Known rows, with every way that one mark hangs from another
K_429[K_948[K_183]]: [  8 -16   3  -5 -26   8 -17   0   4  -8 -30 -11  10 -23 -10  -5  -4   8
  17  20   7   0 -12 -11  28]
K_948[K_314[K_429]]: [ -5  28  -1 -10   8 -23 -14  24 -22  12  29   5 -10  -9  22   4  17  -1
  12   3  45  16  17  -9   9]
K_961[K_183[K_948] K_298[K_429]]: [ 14   1 -21  13 -16  22 -23  18  14 -15  -5  -1 -14   5  16  12  -6  28
   8   1 -44 -26   6 -19  38]
K_961[K_183 K_298[K_314 K_948]]: [ 12  10 -51  11 -18  20 -17  14  -7  13  -3   3   9  23  44  20  16  16
  20   8 -46 -15  23 -20  32]
K_183[K_298[K_961] K_314[K_429] K_948]: [ 22  -1 -26  -1  12  18 -29  37  39 -17  12  11 -36  15  11  -4 -25  55
 -14  -9  36  -8  -4   6   5]
K_948[K_314]: [  7   4   4   6  -8  -6   1  16 -21  18  29  -7   6 -10   8  -3   4  -5
   1   3  22 -11   8  -8   9]
K_183[K_314 K_429]: [-21  -5 -28   0  -4 -14  23   1  26 -16  27  -6 -13  25   4  -4  -4  26
 -30 -12  44 -21 -19  -1  -8]
K_183[K_961[K_298[K_429[K_314]]]]: [ 25   1 -43  -4 -12  23 -24   4  15   5  16   9  15  17  33  18  18  13
  36 -14   3  23  20 -24  44]
K_961[K_183[K_948[K_314]]]: [ 25  -3   4  20 -21   2  -7  26 -11 -10  21 -13   0 -17  -4 -10 -14  23
 -14   7  -8 -26  -3   5   9]
K_948[K_314[K_429[K_183[K_298]] K_961]]: [ 23  36 -11 -17 -22 -34 -31  25   6  14  15   3 -19  18  -2  -6   6  35
  20  -5  43   3   4   3  31]
K_961[K_298[K_314 K_429[K_183]]]: [  7  27 -40   3   2   1 -24  30 -26  17  14   7   2  17  27  20   8  24
  30 -11 -15   7  36 -33  40]
K_314[K_429 K_961]: [  8  24  27 -10  -1 -25 -24  11  13  12 -22  10  -5   4   9  11  12  10
  38  -2  32  42   4  -2   0]
K_429[K_314 K_948 K_961[K_183]]: [ 35   0 -13 -10 -68  -7 -15  11 -14  -6   8  13  40  38  -7   8  30  14
  38  -8  26   0   0 -10  34]
K_298[K_948]: [-10  -1 -23   4 -16  18  13  -2   1   4 -34   9  -2   0  18   5   9  -3
   1   3 -14  13   5   5   1]
K_183[K_298]: [  5 -10 -22 -12  -3  12 -11  -4  23  -8  12   6 -16  15   1  -5 -14  12
  -4   2   1 -22 -10   0  24]
K_298[K_948[K_314]]: [ -5   4 -19  10 -21  12  15  16 -21  22  -3   1   5  -9  26   2  12  -8
   4   7   6   3  12  -2   9]
K_314[K_429 K_961[K_183 K_298[K_948]]]: [ 14  31 -23  -5 -36  -8 -30   6  31  12 -38   8 -12  29  31  21  35  19
  35   6 -22   3  10  -8  28]
K_948[K_183[K_298 K_961]]: [ 30 -30 -25  -3 -23  25 -24 -11  44 -23  -3 -13  -9   5 -20 -18 -26  24
  -6  12   8 -16 -36   0  28]
K_314[K_429 K_948[K_183[K_298]]]: [  2   3 -24 -33  -2  13 -39   9  47 -12 -20   8 -39  -2  11  -1  -7  27
  19   5  16  20 -31  -1  39]
K_961[K_298[K_429]]: [ -6   8 -19  -4  -1  14 -16   9   6  12   3   6  -8  10  29  17  10   1
  23  -2 -12  -8  16 -32  38]
K_961[K_298[K_429 K_948]]: [-16   8 -44   1 -16  33  -2   8   6  16 -29  15 -12  13  47  23  20  -2
  25   3 -29   7  21 -25  39]
K_961[K_183]: [  6   2   0   4 -24  -8  -6  -2   1 -10  12 -15  -6  17  -9  -5   2  10
  -8  -3 -16 -17 -11   0   3]
K_429[K_961]: [ 11  -1   7   3 -28  -4   3  10  -6   4  -3  13  18  27 -15   3  13  -6
  12   0  26  -6 -10  -8  -2]
K_961[K_183[K_298 K_429]]: [ -9  -3 -45 -14 -40  -6   0  -8  42 -26  24 -10 -23  55  -6  -5 -11  34
 -21   3  15 -53 -37   5  24]
K_314[K_429 K_948]: [-12  19 -12 -23   4  -7 -14   3  22   0 -18  30 -20  -9  20  13  14   9
  21  -4  15  34  -5   8   5]

Rows
[ 19  13 -22 -23 -33  -7 -44  16  17  -8 -29  17  14  13   5  14  34   6
  42  27  36 -13   0 -30  50]  K_314[K_429[K_948[K_183] K_961[K_298]]]
[  1   3 -19  17 -35  -8  10  24   8 -18  21 -16  -2   1  -2  -5 -14  33
 -25  11  22 -42 -20  10   5]  K_961[K_183[K_429 K_948[K_314]]]
[-12 -12 -48   3 -39  25   0   7  19 -12  14  -1 -41  42  28  -4  -9  35
  -9 -22 -10  -7 -10 -20  40]  K_961[K_183[K_298[K_429 K_948] K_314]]
[ 11  23  19 -12 -38 -24 -27   7  33  11 -26  12 -14  12   6  11  14  28
  42  -9   9  32 -21   7   6]  K_314[K_429 K_948 K_961[K_183]]
[ -3  -2 -80   8 -46  13  18  -2  33   6   3   8  15  18  34  15  18  12
  -7  23  24 -48  -4   2  20]  K_183[K_429 K_961[K_298[K_948[K_314]]]]
[-19  -6 -39  -6 -21  38   0   5  11   5 -19  22 -26  21  33   9  -4   9
  19  -4 -10  18   0 -17  40]  K_183[K_298[K_429 K_948]]
[ 24   5   5  20 -26   6 -20  39 -25  26  26 -21  14  34  10   9  -6  25
  20  -4   6  -3   4 -18  -5]  K_298[K_314 K_961[K_183]]
[-13  -3 -30   2 -30 -22  17  -2  27 -25  38 -20 -18  41  -5  -9  -5  37
 -37 -15  28 -39 -31   0  -4]  K_961[K_183[K_314 K_429]]
[ 45 -15 -46  -8 -19  35 -32   0  51  -4 -14  -5  17  -6  12   7   8  24
  28  -2 -14   9 -16  -5  45]  K_429[K_314[K_948[K_183[K_961[K_298]]]]]
[ 30   7  29  17 -24 -13 -22  21 -15  22   5 -10  20  17   5   9  -6  25
  42  -4   0  22   1 -17   6]  K_298[K_314[K_961[K_183]]]
[ 18   6 -17   7 -26  19  -8   2  30  28 -49   8  11  13  24  17  16   5
  32  10 -29  -6  11  -6  21]  K_314[K_961[K_298[K_948]]]
[ -4   9 -43  -7 -35  -7   6   6  30   0   5  14  16  55   2  18  24   7
   5  11  32 -55 -17 -13  17]  K_183[K_429[K_961[K_298]]]
[ 34 -18  -9  26 -14  12   0  13   4  -9   8   4  17 -38  -5  -7 -21  22
 -11  14  16 -11  -2  14  -4]  K_183[K_948[K_314] K_961]
[ 29   8 -79  13 -24  15  -8   2   3   6 -19  18  20  12  22  15  12  29
   9   7 -32  -9  26   2  17]  K_429[K_183[K_961[K_298[K_314 K_948]]]]
[ -7   7 -25  -1 -21  -3   8  11   8  -2   4  10 -26   6   3  -4  -2  37
  -7 -39   6  18  -8  -2  13]  K_298[K_429[K_183[K_314[K_948]]]]
[ 13 -10 -37  10  -4  31 -13  44  23   2   4   7   2  28  17  12 -41  55
   7  12  38 -19 -11   0   8]  K_183[K_298[K_314 K_961] K_429 K_948]
[-12  -2 -57   2 -55  27  16  30  19  28  12  -7  -9  47  27   7  -3  24
  -4  12  50 -38 -18   3  17]  K_183[K_298[K_948[K_314] K_961] K_429]
[ 11   9 -68 -24 -51  -4 -16  -2  28 -16  16   1  20  38  22  20  28  33
  18   4  11 -42   3  -8  55]  K_961[K_183[K_429[K_314 K_948]] K_298]
[ 44   0 -35  15  -5  27 -27  46  -3   5   1   4  -1  15  -4  -1 -37  59
   1  -1  -4 -11   8   9   9]  K_429[K_183[K_298[K_314 K_961] K_948]]
[ 16  12   2 -12 -19 -10 -41  36 -28   2 -17  22  28   3  12  16  16  13
  61  19  60  42   7 -34  30]  K_298[K_314[K_429[K_948[K_183] K_961]]]
[ 37   2  18  12 -21   2 -31  29  10  32  -1 -33  13  -6   3   0   3   6
  32  16   7 -22  -4 -28  40]  K_948[K_183 K_314[K_961[K_298]]]
[  8  20  -5 -17 -48 -22 -16  11  14  -6  -8  27  -7  35  -2  12  27  14
  25  -9  25  10 -25  -1   6]  K_314[K_429[K_961[K_183]] K_948]
[ 22  -3 -45 -24 -10  -2 -38   0  14 -13   8  47  10  -3  29  16  -5  38
  40  21  45  21  14  -9  37]  K_183[K_298[K_314[K_429[K_948]]] K_961]
[  6  -3   5  -1 -79  -6  -8  11 -19  -2  -6  18  18  36  -5   9  19   9
  40   0  24  -7  -7 -29  34]  K_298[K_429[K_948 K_961[K_183]]]
[ 48   5 -17  18  -5  -4 -17  17  39 -11 -17  -4  -2  -1 -17  -6 -11  55
 -14 -14 -23 -33   6  11  13]  K_429[K_183[K_314[K_961[K_298]] K_948]]
[ 16   0 -18 -25 -32  15 -48  26  26  -1 -18  -4 -16  14   5   1  -6  33
  28  19  43  -3 -13 -13  41]  K_314[K_429[K_948[K_183[K_298[K_961]]]]]
[ 35   3 -22  -2 -76 -12 -19  17 -10  11  28   7  32  30   1  10  32   7
  21  20  18 -75   4 -26  50]  K_429[K_948[K_314] K_961[K_183 K_298]]
[ 24   8  22   8  18 -12 -21  24  28 -15 -19  15 -14 -18   2   0 -11  41
  11 -11  30  35   1   6  -9]  K_183[K_314[K_429 K_961] K_948]
[ 29  -6  11   2  -1   6 -27  19   5  26   6  13  12  16  12   8 -21  27
  47   3  15  17   2 -17  26]  K_183[K_298[K_314[K_961]]]
[  6  -1 -15  -4 -34  17 -31  28 -15  19   4 -13   8 -20  28  10   9   4
  42  21  16 -17  15 -48  74]  K_961[K_298[K_429[K_948[K_183 K_314]]]]
[ 12  30   6  -6 -44 -37 -16  31 -27   5  39   2   2  35   1   4  33   4
  15  -1  55  -7  -5 -15  11]  K_948[K_314[K_429[K_961[K_183]]]]
[-11  12 -40   7 -23  27  -1  23 -15  33   2   5  -5   4  54  20  23  -9
  25   4  -6  -3  29 -34  48]  K_961[K_298[K_429 K_948[K_314]]]
